Each row comes from the steps of one path. Every step used is in the known rows, and no mark comes twice. Write the path behind each row, first mark first.
Known rows:
tiku fafib: [-0.085,-0.647,-1.225,-1.097,-0.347,0.936,1.821,-0.809,-1.517,-1.019,-0.153,-1.222,1.879,0.503,-0.921,-0.230,1.097,1.894,-1.748,0.946,0.818,0.303,-1.409,0.091,0.315,2.202,0.445,-0.836,-0.822]
tiku vadopip vutok fafib: [1.184,0.639,-1.063,-2.995,-2.133,1.843,4.194,-2.745,-2.830,-1.476,1.187,-1.454,3.786,0.650,0.129,-1.248,2.004,1.323,-1.741,0.495,3.447,0.126,-1.576,-0.449,0.237,2.393,-0.353,-2.051,0.294]
vadopip tiku fafib vutok: [2.057,-0.481,-0.809,-2.971,-1.923,1.194,3.750,-1.974,-2.589,-1.083,-0.188,-1.310,4.682,1.301,0.295,-0.625,1.874,2.625,-2.226,0.854,2.210,2.169,-1.432,0.186,-0.206,2.680,-0.057,-2.378,-0.643]
rikoz lole vefusa: [-1.788,1.007,-2.455,4.368,0.128,-0.900,-1.591,-1.100,-0.925,-2.543,-1.455,1.222,-1.273,-0.649,0.110,0.018,2.068,1.371,-3.330,0.477,-0.290,-0.788,-1.317,-0.599,0.825,-0.797,-1.393,0.264,-3.071]
nukor vadopip tiku: [1.634,-0.123,-1.067,0.239,-1.906,0.016,2.850,-1.201,-1.724,-0.693,2.324,-0.440,3.813,0.825,0.040,-0.463,1.709,1.431,-2.157,1.294,2.077,-0.558,0.196,0.187,1.926,1.698,0.419,-1.351,0.683]
nukor vadopip tiku fafib: [2.253,-1.366,-1.238,-1.731,-1.845,0.984,3.693,-1.577,-1.975,-1.239,1.462,-0.575,5.188,1.127,-0.531,0.147,1.604,2.398,-2.915,1.779,2.517,-0.216,-0.127,-0.891,2.311,3.457,0.193,-1.912,0.249]
vefusa lole: [-0.353,0.018,-2.416,2.571,-0.002,0.009,-0.246,-0.671,-0.395,-1.748,0.073,-1.283,0.018,-0.324,-0.647,-0.106,2.227,0.917,-1.730,-0.806,0.108,0.023,-1.653,-0.758,0.741,-0.017,-0.108,-1.392,-1.827]
rugaf vutok fafib rikoz lole: [-0.780,2.190,-3.245,-1.883,-1.161,-0.048,1.132,-1.726,-2.909,2.109,1.905,-1.855,1.854,-0.775,1.645,-2.007,1.928,2.144,-1.571,0.390,0.013,-0.829,-0.978,-0.385,0.171,0.735,-1.454,-2.016,0.327]
nado vadopip vutok: [0.378,1.689,-1.019,-1.352,-1.961,-0.541,3.283,-3.056,-2.239,-2.527,2.246,-0.179,3.005,1.691,0.417,-1.344,1.437,0.268,-0.934,0.129,1.037,-0.096,-0.373,0.018,-1.015,0.424,-0.196,-0.170,0.144]
rugaf vutok fafib: [1.124,1.259,-2.027,-2.025,-1.337,0.421,2.028,-2.061,-2.855,1.523,1.369,-3.519,2.371,-0.560,0.357,-1.421,3.346,2.269,-0.937,-1.065,0.633,0.337,-1.029,0.728,0.807,1.195,0.643,-1.304,1.220]
rikoz fafib vutok rugaf nukor vadopip: [1.237,3.335,-1.791,-2.839,-1.662,0.051,4.102,-4.103,-5.198,-0.926,0.877,-3.450,4.125,1.102,2.667,-1.553,1.415,2.133,-3.166,0.444,0.380,1.025,2.094,0.317,2.771,3.491,-0.867,-1.840,-0.198]
lole vefusa: [-0.318,0.970,-1.187,2.560,-0.242,-0.550,-1.038,-1.051,-1.227,-1.720,-0.296,-0.072,-0.306,0.132,-0.893,0.159,2.101,1.713,-2.689,0.092,0.116,0.549,-1.630,-0.459,0.338,0.091,0.115,0.333,-1.619]
nado vadopip tiku: [0.849,0.432,-0.857,-0.242,-1.322,-1.056,3.032,-2.545,-1.744,-1.533,3.367,-0.420,3.680,1.322,0.641,-1.281,2.679,0.821,-0.710,0.482,1.900,-0.562,0.723,0.249,0.003,0.161,0.431,0.088,0.970]
nado vadopip vutok fafib rikoz: [0.934,2.470,-1.377,-4.936,-2.847,0.202,3.378,-3.238,-2.453,-0.395,4.939,-1.218,4.226,1.626,1.718,-2.673,1.466,1.238,-0.630,0.960,2.077,-0.304,-0.567,-1.371,-1.466,1.504,-0.083,-1.341,1.695]
nukor vadopip nado: [1.545,0.471,-1.199,-0.316,-2.697,0.487,2.030,-2.083,-2.281,-1.613,1.865,-0.583,2.512,1.132,-0.358,0.661,-0.306,1.433,-2.805,1.290,1.336,-1.317,0.115,0.374,1.513,1.317,-0.108,-1.441,-0.400]
nukor vadopip vutok fafib rikoz lole vefusa: [0.384,2.420,-3.066,-0.615,-2.955,0.556,0.492,-2.399,-1.987,-1.788,1.862,1.104,2.804,0.173,1.425,-1.199,1.424,2.284,-4.313,1.819,1.656,-1.043,-1.161,-3.067,1.318,1.702,-2.014,-2.317,-1.237]
vutok rugaf nukor vadopip tiku fafib rikoz: [2.568,0.263,-1.497,-5.712,-2.043,1.059,6.331,-1.935,-3.941,-0.044,3.785,-2.542,7.188,2.166,1.472,-1.271,2.636,2.052,-2.709,1.695,1.842,0.034,0.176,-2.827,3.708,4.925,-0.885,-3.644,1.218]
fafib vutok: [0.302,1.210,-1.097,-0.694,-1.490,0.288,1.305,-1.514,-2.272,-0.466,0.311,-1.595,1.296,0.944,0.469,-0.812,1.033,1.418,-1.357,0.155,0.533,1.330,-1.430,1.355,-0.909,0.968,-0.159,-1.396,-0.982]
vutok rugaf nukor vadopip nado: [2.080,0.924,-1.515,-2.604,-2.516,0.584,4.984,-2.780,-3.699,-1.579,2.523,-2.890,4.067,1.809,1.242,-0.156,1.978,1.024,-2.478,0.026,0.624,-1.169,0.860,-0.718,4.028,2.273,-0.848,-2.227,0.096]
nado vadopip nukor: [-0.086,1.119,-0.720,-0.718,-1.260,-0.685,3.321,-2.511,-2.110,-2.786,2.750,-0.382,3.195,1.205,0.926,-1.120,1.291,0.172,-0.760,-0.029,1.142,-0.342,0.454,0.143,0.543,-0.288,0.591,0.255,-0.662]
vutok rugaf nukor vadopip tiku fafib: [2.798,-0.720,-1.647,-3.927,-1.710,0.972,6.585,-2.422,-3.601,-1.457,2.027,-2.923,6.629,1.807,1.078,-0.765,3.886,1.819,-2.594,0.492,1.884,-0.012,0.437,-1.837,4.763,4.356,-0.394,-2.781,0.672]
fafib vutok vadopip nado: [1.832,1.623,-1.882,-1.569,-2.505,0.622,3.123,-3.852,-2.739,-0.938,1.404,-1.873,3.090,1.305,1.639,-0.415,1.069,1.385,-2.828,-0.103,1.740,0.550,-0.386,1.294,0.207,1.474,-1.107,-1.748,-0.726]
mivi lole: [-0.823,-0.183,-1.813,3.121,-0.838,-0.485,-0.417,-0.236,-0.762,-2.406,-0.122,-0.569,-0.713,-0.871,-1.032,-0.123,1.735,0.211,-2.948,0.122,0.602,-0.166,-1.228,0.036,1.459,-0.004,0.119,-0.530,-0.810]
nukor vadopip tiku fafib vutok rugaf: [3.149,-0.637,-1.544,-4.596,-2.271,1.633,6.086,-3.719,-3.650,-1.327,1.529,-2.131,6.480,1.942,1.975,-1.178,3.034,2.897,-3.224,0.699,2.285,1.105,-0.862,-0.575,2.713,4.407,-0.156,-3.794,-0.425]
nado vadopip tiku fafib: [1.428,-0.674,-1.075,-2.275,-1.206,0.053,4.017,-2.814,-1.827,-2.164,2.463,-0.572,5.119,1.479,0.176,-0.680,2.676,1.733,-1.440,1.008,2.439,-0.065,0.218,-0.618,0.393,1.831,0.454,-0.632,0.662]
vadopip vutok rugaf: [-0.185,1.080,-0.761,-1.936,-0.697,0.974,4.479,-2.550,-2.602,-1.281,0.517,-1.683,1.818,1.478,1.428,-2.419,2.382,1.142,-1.597,-0.641,0.130,0.215,-2.002,0.544,0.376,1.724,0.130,-1.787,-0.729]

Write each row's path:
[0.859,1.789,-2.131,-0.671,-1.426,0.094,2.355,-2.929,-2.123,0.121,1.372,-2.080,2.399,0.866,1.627,-1.101,2.181,1.153,-2.023,-0.209,1.340,0.733,-0.634,1.365,0.361,1.677,-0.845,-1.156,-0.439] : fafib vutok vadopip
[1.157,1.963,-1.961,-1.286,-1.134,-0.002,4.571,-2.990,-3.364,0.089,1.296,-2.508,3.898,0.184,1.149,-1.086,2.492,0.773,-2.120,-1.535,0.649,0.476,-0.252,0.763,2.253,1.354,-0.421,-1.240,-0.131] : rugaf vutok vadopip nukor
[-0.230,1.133,-1.348,-1.291,-0.289,-0.115,3.840,-1.549,-2.911,-0.550,1.257,-3.367,1.785,1.198,1.231,-1.526,3.473,0.675,-0.826,-0.741,-0.397,-0.191,-0.250,-0.173,2.440,1.515,-0.231,-1.078,0.195] : vutok rugaf nukor
[-0.539,2.734,-1.073,-0.279,-0.626,0.033,0.743,-2.634,-3.497,-0.523,-0.882,-1.512,1.066,0.283,1.203,-1.381,-0.525,2.581,-2.610,0.757,0.391,1.923,0.535,2.017,-1.488,1.432,-0.010,-0.233,-1.180] : rikoz fafib vutok
[0.186,1.237,-1.214,-1.928,-0.681,0.674,3.206,-2.845,-2.979,-0.323,0.875,-2.725,1.624,1.419,2.166,-1.994,2.708,1.733,-1.331,-0.681,-0.047,1.107,-1.611,1.286,0.357,1.523,-0.035,-1.923,-1.102] : fafib vutok rugaf
[1.266,0.180,-1.746,-3.457,-0.891,0.684,4.105,-1.967,-1.898,0.815,3.000,-1.072,5.181,1.138,1.079,-1.342,1.809,2.309,-2.687,1.760,2.652,0.178,-0.452,-0.959,0.767,3.661,-0.722,-1.808,1.008] : vutok vadopip tiku fafib rikoz
[0.276,1.588,-1.006,-2.601,-1.178,-0.151,5.287,-4.422,-3.032,-2.479,2.769,-1.275,3.314,2.209,2.069,-2.559,3.108,0.465,-1.105,-0.713,0.515,-0.326,-0.723,0.012,0.320,1.162,-0.013,-0.905,0.014] : nado vadopip vutok rugaf
[0.876,0.128,-1.276,-2.570,-1.413,1.211,2.171,-1.840,-2.473,-1.151,-0.671,-1.727,2.796,1.117,-0.071,-0.122,1.070,2.331,-2.108,0.753,1.231,1.665,-1.837,0.398,-0.540,2.523,-0.316,-1.933,-1.380] : tiku fafib vutok
[3.255,1.139,-1.506,-3.532,-2.856,0.453,6.134,-3.132,-4.209,-0.892,2.552,-3.258,6.151,2.228,2.302,-1.307,3.905,1.304,-2.098,0.016,1.565,1.024,0.436,-0.720,3.426,3.089,-0.846,-3.260,0.612] : fafib vutok rugaf nukor vadopip tiku
[3.783,0.087,-1.488,-4.173,-3.570,0.935,4.994,-2.015,-3.717,-1.723,0.958,-2.329,7.326,1.926,0.007,0.393,2.361,2.026,-2.747,1.343,2.705,1.664,0.312,-1.613,2.670,4.141,-0.983,-3.460,0.340] : rugaf nukor vadopip tiku fafib vutok
[2.668,1.578,-1.773,-3.443,-3.638,0.953,4.182,-2.194,-2.857,-1.491,2.351,-2.749,5.255,1.122,0.511,-0.897,2.663,1.037,-1.707,0.332,2.287,-0.183,0.196,-1.421,2.756,2.828,-0.423,-2.363,1.615] : rugaf nukor vadopip vutok fafib
[-0.097,0.317,-0.446,-0.672,-0.971,0.829,3.876,-1.412,-2.793,-2.398,0.601,-0.302,3.043,0.639,-0.359,0.040,0.436,0.432,-1.777,0.529,2.157,0.071,-0.956,0.113,1.198,1.368,-0.078,-1.430,-1.529] : tiku vadopip nukor
[2.581,0.087,-1.138,-5.243,-1.658,1.539,6.627,-2.954,-4.115,-1.306,0.384,-3.643,6.111,2.246,1.821,-1.466,4.154,2.140,-2.037,-0.317,1.592,2.189,-0.662,-1.134,2.235,3.678,-0.673,-3.293,-0.173] : vadopip tiku fafib vutok rugaf nukor
[3.753,0.613,-1.699,-6.027,-3.480,1.842,6.307,-4.073,-4.931,-2.352,1.082,-3.625,6.442,2.728,1.416,0.245,2.021,2.191,-3.454,0.346,1.556,0.819,0.002,-1.421,3.579,4.340,-1.547,-4.094,-0.872] : tiku fafib vutok rugaf nukor vadopip nado
[1.115,0.995,-1.121,-0.875,-2.637,0.514,2.960,-1.786,-2.254,-1.718,1.322,-0.282,3.104,1.264,-0.459,-0.452,0.496,0.978,-2.375,0.867,1.180,-0.388,-0.949,-0.061,1.057,2.058,-0.164,-1.653,-0.174] : nukor vadopip vutok
[2.341,0.433,-1.287,-0.657,-2.498,-0.453,3.737,-0.829,-2.526,-0.950,2.332,-1.635,5.005,1.219,-0.262,0.032,2.416,0.833,-1.846,0.961,1.839,-0.378,1.144,-0.901,3.082,1.977,-0.314,-1.723,1.305] : rugaf nukor vadopip tiku
[0.448,1.952,-1.068,-4.075,-2.320,1.194,2.593,-1.496,-2.110,0.725,2.712,-1.494,2.860,1.029,1.143,-2.592,0.812,1.895,-1.320,1.014,1.547,0.385,-1.757,-0.762,-1.329,2.009,0.191,-2.156,0.997] : vadopip vutok fafib rikoz
[1.979,1.103,-1.691,-1.079,-1.898,0.151,4.003,-3.029,-2.235,0.012,1.951,-1.877,4.364,1.192,2.058,-1.605,3.060,1.413,-2.125,0.067,2.424,1.236,-0.213,1.150,0.513,1.825,-0.551,-1.611,0.374] : fafib vutok vadopip tiku
[1.001,1.839,-1.687,-1.494,-1.896,0.458,4.097,-3.047,-2.597,-1.172,1.102,-1.908,3.884,1.072,2.300,-1.361,1.573,0.798,-2.260,-0.521,1.752,1.247,-0.469,1.053,1.065,1.520,-0.497,-1.578,-1.336] : fafib vutok vadopip nukor
[0.072,0.667,-3.337,0.218,-0.409,-0.002,1.603,-2.542,-1.507,-1.282,0.890,1.194,3.544,0.139,1.563,-0.654,2.760,2.665,-5.103,1.866,2.084,-0.460,-0.754,-2.825,1.451,2.369,-2.385,-1.424,-1.624] : vutok vadopip tiku fafib rikoz lole vefusa
[2.302,2.524,-1.765,-5.208,-4.124,0.799,3.918,-1.653,-3.393,0.069,3.979,-2.507,5.490,1.609,0.853,-1.524,1.305,1.309,-1.712,1.312,2.041,-0.137,0.039,-2.574,1.639,3.422,-0.922,-3.023,2.106] : rugaf nukor vadopip vutok fafib rikoz
[-0.758,1.700,-2.302,-2.934,-1.977,1.404,3.179,-2.217,-2.836,-0.906,1.580,0.264,3.242,0.373,1.443,-1.661,0.599,1.508,-2.445,1.895,2.696,-1.046,-1.580,-1.392,-0.428,2.132,-2.381,-2.890,-0.692] : tiku vadopip vutok fafib rikoz lole
[-1.914,1.445,-2.730,-0.674,-0.840,0.173,0.145,-0.894,-1.087,0.925,2.228,-0.757,0.757,-0.429,2.013,-2.107,1.198,2.043,-1.573,1.514,0.861,-1.781,-0.741,-0.387,-0.158,0.443,-1.253,-1.275,-0.213] : vutok fafib rikoz lole
[1.616,-0.702,-1.751,-1.613,-0.590,0.720,4.314,-2.458,-1.568,-0.630,1.313,-1.462,4.865,0.683,0.784,-0.930,3.141,2.018,-2.704,0.791,2.808,0.136,-0.189,-0.137,1.865,3.105,-0.172,-1.165,0.524] : vutok vadopip tiku fafib
[-1.660,0.987,-2.466,0.599,-0.096,-0.067,-1.060,-0.842,-1.534,-1.763,-0.733,1.386,0.656,0.056,0.068,0.077,0.749,2.624,-4.122,1.902,0.290,-0.177,-1.959,-2.536,0.031,1.411,-2.057,-1.238,-2.922] : tiku fafib rikoz lole vefusa
[2.365,-0.054,-1.364,-5.018,-1.578,0.793,6.415,-5.091,-3.712,-2.039,2.573,-2.069,6.457,2.490,2.714,-2.191,4.081,2.212,-1.681,-0.024,2.351,1.346,-0.382,-0.492,0.762,2.907,0.043,-2.293,-0.110] : nado vadopip tiku fafib vutok rugaf
[1.739,1.772,-1.303,-1.770,-3.167,0.084,3.934,-1.399,-3.164,-1.923,1.298,-1.561,4.241,1.616,-0.497,-0.093,1.429,0.334,-2.151,0.521,1.095,-0.005,-0.078,-1.176,2.076,2.487,-0.935,-1.969,0.563] : rugaf nukor vadopip vutok
[0.323,0.572,-0.787,-2.601,-0.816,1.437,5.873,-3.214,-3.739,-2.014,0.612,-1.194,3.210,1.509,0.778,-1.654,2.157,0.877,-2.079,-0.117,1.636,0.269,-2.097,0.011,0.904,2.710,-0.862,-2.359,-1.064] : tiku vadopip vutok rugaf
[0.840,1.897,-2.423,-0.415,-0.699,-0.433,2.872,-2.801,-2.908,1.294,1.444,-2.820,2.569,-0.121,0.449,-0.864,2.965,1.118,-1.896,-1.203,0.288,-0.048,-0.494,1.176,1.418,1.624,-0.795,-0.665,0.869] : rugaf vutok vadopip
[-0.564,2.773,-1.284,-1.753,0.104,0.453,2.795,-3.995,-4.238,-0.351,-0.324,-2.543,1.379,0.663,3.059,-2.624,0.970,2.642,-2.671,0.007,-0.172,1.605,0.249,1.980,-0.311,2.134,0.161,-0.717,-1.239] : rikoz fafib vutok rugaf
[3.230,-0.616,-1.344,-3.220,-3.063,1.383,4.100,-2.539,-2.975,-1.432,1.018,-0.974,6.113,1.478,0.175,0.077,1.494,2.558,-3.159,1.589,2.782,1.344,-0.557,-0.502,1.413,3.852,-0.154,-3.090,-0.363] : nukor vadopip tiku fafib vutok
[1.213,0.192,-1.009,-4.085,-1.585,-0.012,3.840,-2.300,-2.455,-0.787,4.040,-0.164,5.614,1.902,0.376,-1.184,1.251,1.946,-1.538,2.039,2.342,0.192,0.047,-1.614,-0.721,2.365,-0.100,-1.395,1.159] : nado vadopip tiku fafib rikoz
[2.332,-0.024,-1.202,-3.723,-2.397,0.180,4.488,-3.826,-2.956,-2.174,2.041,-0.947,6.132,2.048,0.797,-0.881,2.544,2.033,-1.680,0.692,2.654,1.585,-0.136,-0.435,-0.467,2.208,-0.124,-1.681,-0.025] : nado vadopip tiku fafib vutok
[1.074,0.928,-1.277,-2.239,-1.941,0.947,4.954,-3.151,-2.942,-1.575,1.815,-1.318,3.256,1.673,1.372,-1.825,2.050,1.140,-2.476,0.073,0.651,-0.547,-1.052,-0.182,2.191,2.642,-0.241,-2.229,-0.364] : nukor vadopip vutok rugaf
[0.857,0.917,-1.734,-0.186,-1.352,0.376,2.787,-2.878,-1.866,-0.806,1.841,-1.542,2.346,0.828,0.865,-0.496,1.077,1.117,-2.571,0.262,1.556,-1.097,0.029,1.031,1.007,1.013,-0.653,-0.550,-0.157] : vutok vadopip nado
[2.229,0.338,-1.343,-1.960,-1.745,0.026,5.662,-2.216,-3.322,-0.812,2.904,-2.756,5.173,1.534,1.544,-1.332,4.105,0.983,-1.879,0.174,1.335,-0.563,0.930,-0.899,4.389,2.645,-0.277,-2.211,1.128] : vutok rugaf nukor vadopip tiku
[2.556,0.676,-2.038,-5.060,-2.348,1.231,5.526,-3.300,-4.428,-1.553,1.091,-3.784,5.743,2.078,1.409,-0.367,3.025,1.904,-2.649,0.186,1.185,1.048,-0.235,-1.287,3.691,4.584,-1.193,-3.480,-0.421] : tiku fafib vutok rugaf nukor vadopip
[0.405,0.852,-0.633,-1.252,-1.657,0.962,3.871,-2.038,-3.100,-2.151,-0.022,-0.091,3.086,1.036,-1.003,-0.314,0.640,0.531,-2.020,0.767,2.168,0.529,-1.856,-0.088,-0.297,2.121,-0.832,-1.797,-0.676] : tiku vadopip vutok
